What can hang from each mark:
q_912: q_188 q_534
q_600: q_912
q_254: q_172 q_188 q_600
q_842: q_127 q_188
q_215: q_172 q_845
q_188: q_623 q_842 q_912
q_623: q_188 q_845
q_127: q_842
q_534: q_912

In the rows, 128 means zero.
Known rows, with every way that one mark hangs from another:
q_188[q_623[q_845] q_912[q_534]]: [167 118 124 135 122 122 144  94  93  52 113 117 178 147 114 156 125 152
 141 143  92  61  97]
q_623[q_188[q_842[q_127] q_912] q_845]: [129 124 145 138 112 110 133 143 167 125 115  71 138  93 157  83 206 118
 142 126 103 149 118]
q_254[q_172 q_188[q_623 q_912] q_600]: [139 206  74 180 162  74 105 168 145 150 148 163 112 139 174 112  86 138
 125 148 148  75  86]
q_912[q_188[q_623[q_845] q_842[q_127]] q_534]: [157  90 148  95 148 173 154 112  87  91 104 128 117 150 100 172 129 125
 124 157 147 129 185]
q_842[q_127 q_188[q_623[q_845] q_912]]: [163  75 133  99 116 122 121 121 181 115 163  79 140 150 202 152 141  99
  86 118  85 111 150]
q_534[q_912[q_188[q_623 q_842]]]: [111 154 148 106 128 127 159  87 150 167 146 146 141 164 101 161 132 142
 104 122 154 162 150]
q_188[q_912]: [ 91 100  96 140  90 122  96 108 116 145 141 106 134  91 135 108 123 138
 126 112 104 150  67]
q_600[q_912[q_188[q_842] q_534]]: [120 113 141 149  91 178 135 130  55 119  65 165  99 111  64 123 101 103
  97 139 125 209 134]
q_534[q_912[q_188[q_623[q_845] q_842]]]: [134 167 151 104 127 136 170  86 151 136 133 133 153 167 100 159 146 152
 111 115 140 138 152]
q_600[q_912[q_188 q_534]]: [128  89 126 136  91 173 122 124  36 112  70 173 103 113  59 141 117 122
 101 123 121 181 118]
q_534[q_912[q_188]]: [102 136 133  92  99 142 130  89 122 155 148 135 128 138  84 155 159 157
 105  90 139 159 127]
q_600[q_912[q_188[q_842[q_127]] q_534]]: [131  85 152 127 100 185 124 131  60 124  78 148  87 113  84 123 118  81
  86 139 123 229 140]
q_127[q_842[q_188[q_623[q_845] q_912[q_534]]]]: [117 143 135  98  91 120 118 122 163  58 139 106 166  98 169 147  88 132
 182 124  96  82 133]
q_912[q_534]: [106  75 137 106 127 153 104 128  69 103 118 124 115 110  72 122 134 128
 157 125 120 106 121]
q_215[q_172]: [102  58 112 168 141 122  89 112 139 159 167  87 117  82 144 126 148 124
 147  62 151  68 140]
q_254[q_172 q_188[q_623[q_845] q_842 q_912]]: [138 191  93 155 136  89 121 137 140 123 114 132 140 121 191 110  95 123
 131 159 135  95 129]
q_912[q_188[q_623[q_845]] q_534]: [151  90 118 106 139 157 149 104  55  75  94 158 138 151  68 191 128 174
 140 136 142  73 159]
q_534[q_912[q_188[q_623]]]: [120 129 135  93 129 121 147  81 130 157 149 153 146 168  98 180 151 160
 107 107 148 135 131]
q_254[q_188 q_600[q_912]]: [133 181 115 187 138 130 117 219 141 156 143 163  96 144 123  58 131 147
 116 113 127 158  99]
q_534[q_912]: [105 131 156  90 114 124 121 100 143 150 159 113 140 137  96 123 166 133
 126  91 119 139 105]
q_912[q_188[q_623 q_842] q_534]: [115 103 131 129 143 158 153 113  79 123 100 165 119 142  78 171  97 140
 129 166 162 133 175]
q_127[q_842[q_188[q_623]]]: [ 90 105 130  79 132 107 108 136 193 134 160 121 144  96 182 141  85 124
 190 113 127  99 144]
q_215[q_172 q_845]: [128 102 102 152 130 134 101 105 138 163 159  99 104  91 107 129 143 118
 130  61 127  42 134]
q_600[q_912[q_188[q_623[q_845]] q_534]]: [169  96 133 133 119 160 153 115  44  85  65 177 136 145  70 164 119 135
 107 129 118 136 125]
q_600[q_912[q_188[q_623 q_842[q_127]] q_534]]: [150  79 152 127 129 167 144 123  70 128  85 164 105 141  97 150 109  87
  88 157 131 205 146]

Rows:
[145 143 164  81 134 140 161  87 156 139 151 113 139 170 121 164 161 133
  99 115 139 157 157]
q_534[q_912[q_188[q_623[q_845] q_842[q_127]]]]
[115 189  85 154 160 102  84 193 136 161 142 153  76 113 143  80 111 133
 145 120 157  86 105]
q_254[q_172 q_188 q_600]
[ 93 161 148 109 100 147 140  94 142 162 143 127 125 134  90 136 143 137
 104 106 143 183 144]
q_534[q_912[q_188[q_842]]]
[166  82 160  87 192 128 152 126 174 140 143  81 139 155 169 121 141  99
 143 140 132 128 151]
q_188[q_623[q_845] q_842[q_127]]
[135 124 160 137 105 126 135 142 134  86 103  78 138  95 127  91 207 114
 145 140  96 133 131]
q_623[q_188[q_842[q_127] q_912[q_534]] q_845]
[ 69 131 117 101  70 121  88 132 184 118 159  97 135  61 181 116  86 124
 172 102 103 138 116]
q_127[q_842[q_188[q_912]]]
[124 128 159  84 136 134 149  90 160 170 159 129 129 169 121 165 151 121
  93 123 152 181 154]
q_534[q_912[q_188[q_623 q_842[q_127]]]]
[ 94 129 130 100  98 114 109 124 166  92 152 118 153  94 173 147  77 120
 175 132 106 103 131]
q_127[q_842[q_188[q_623 q_912[q_534]]]]
[122 133 141 163 127 125 149 106 121 115 120 127 153 138 125 130  82 107
 126 181 117 137 118]
q_188[q_623 q_842 q_912[q_534]]
[117 203 103 192 111 134 108 198 125 109 162 145 107 136 117  76 128 170
 126 136 117 120 100]
q_254[q_188[q_912[q_534]] q_600]
[163 188 101 173 181  84 117 189 129 157 115 195  98 155 152 101  92 112
 118 142 149  99  95]
q_254[q_172 q_188[q_623] q_600[q_912]]
[ 90 158 101 134 138 111  89 163 130 171 123 139  91  88 162  81 105 103
 144 139 158 135 147]
q_254[q_172 q_188[q_842]]
[156 114 106 135 130 103 141  96 132 100 130 108 183 143 150 143 125 159
 138 125 102  78  82]
q_188[q_623[q_845] q_912]
[140  84  95 105 150 132 147 104 105 136 117 150 142 147 113 176 131 185
 139 111 152  94 141]
q_912[q_188[q_623[q_845]]]
[144 146  95 148 129 102 129 147 138 115 152 134 165 151 171 119 144 188
 135 130 120  90 119]
q_254[q_188[q_623[q_845] q_912]]
[155 156 146 157 120 133 164 102 125  65 103 106 173 143 122 127  99 123
 135 169  98 104 125]
q_188[q_623[q_845] q_842 q_912[q_534]]
[132  98 157 110 150 116 138 159 169 141 116  80 126 101 140  83 219 118
 164 117 124 128 148]
q_623[q_188[q_842[q_127]] q_845]
[164 112 144 121 143 122 145 105 173 118 143  72 151 143 188 122 127  99
 115 149 106 150 116]
q_188[q_623[q_845] q_842[q_127] q_912]
[120 215 102 170 130 115  83 186 166 163 152 112  68 103 189  63 103  85
 107 150 139 163 107]
q_254[q_172 q_188[q_842[q_127] q_912] q_600]
[172 191 114 175 176  99 120 188  97 119 103 199  97 157 124 111  89 105
 119 159 143  87 107]
q_254[q_172 q_188[q_623] q_600[q_912[q_534]]]
[ 89  69 149 120 159 104 116 163 171 203 137 106 102  93 145  87 198  99
 151 130 147 172 137]
q_623[q_188[q_842[q_127]]]
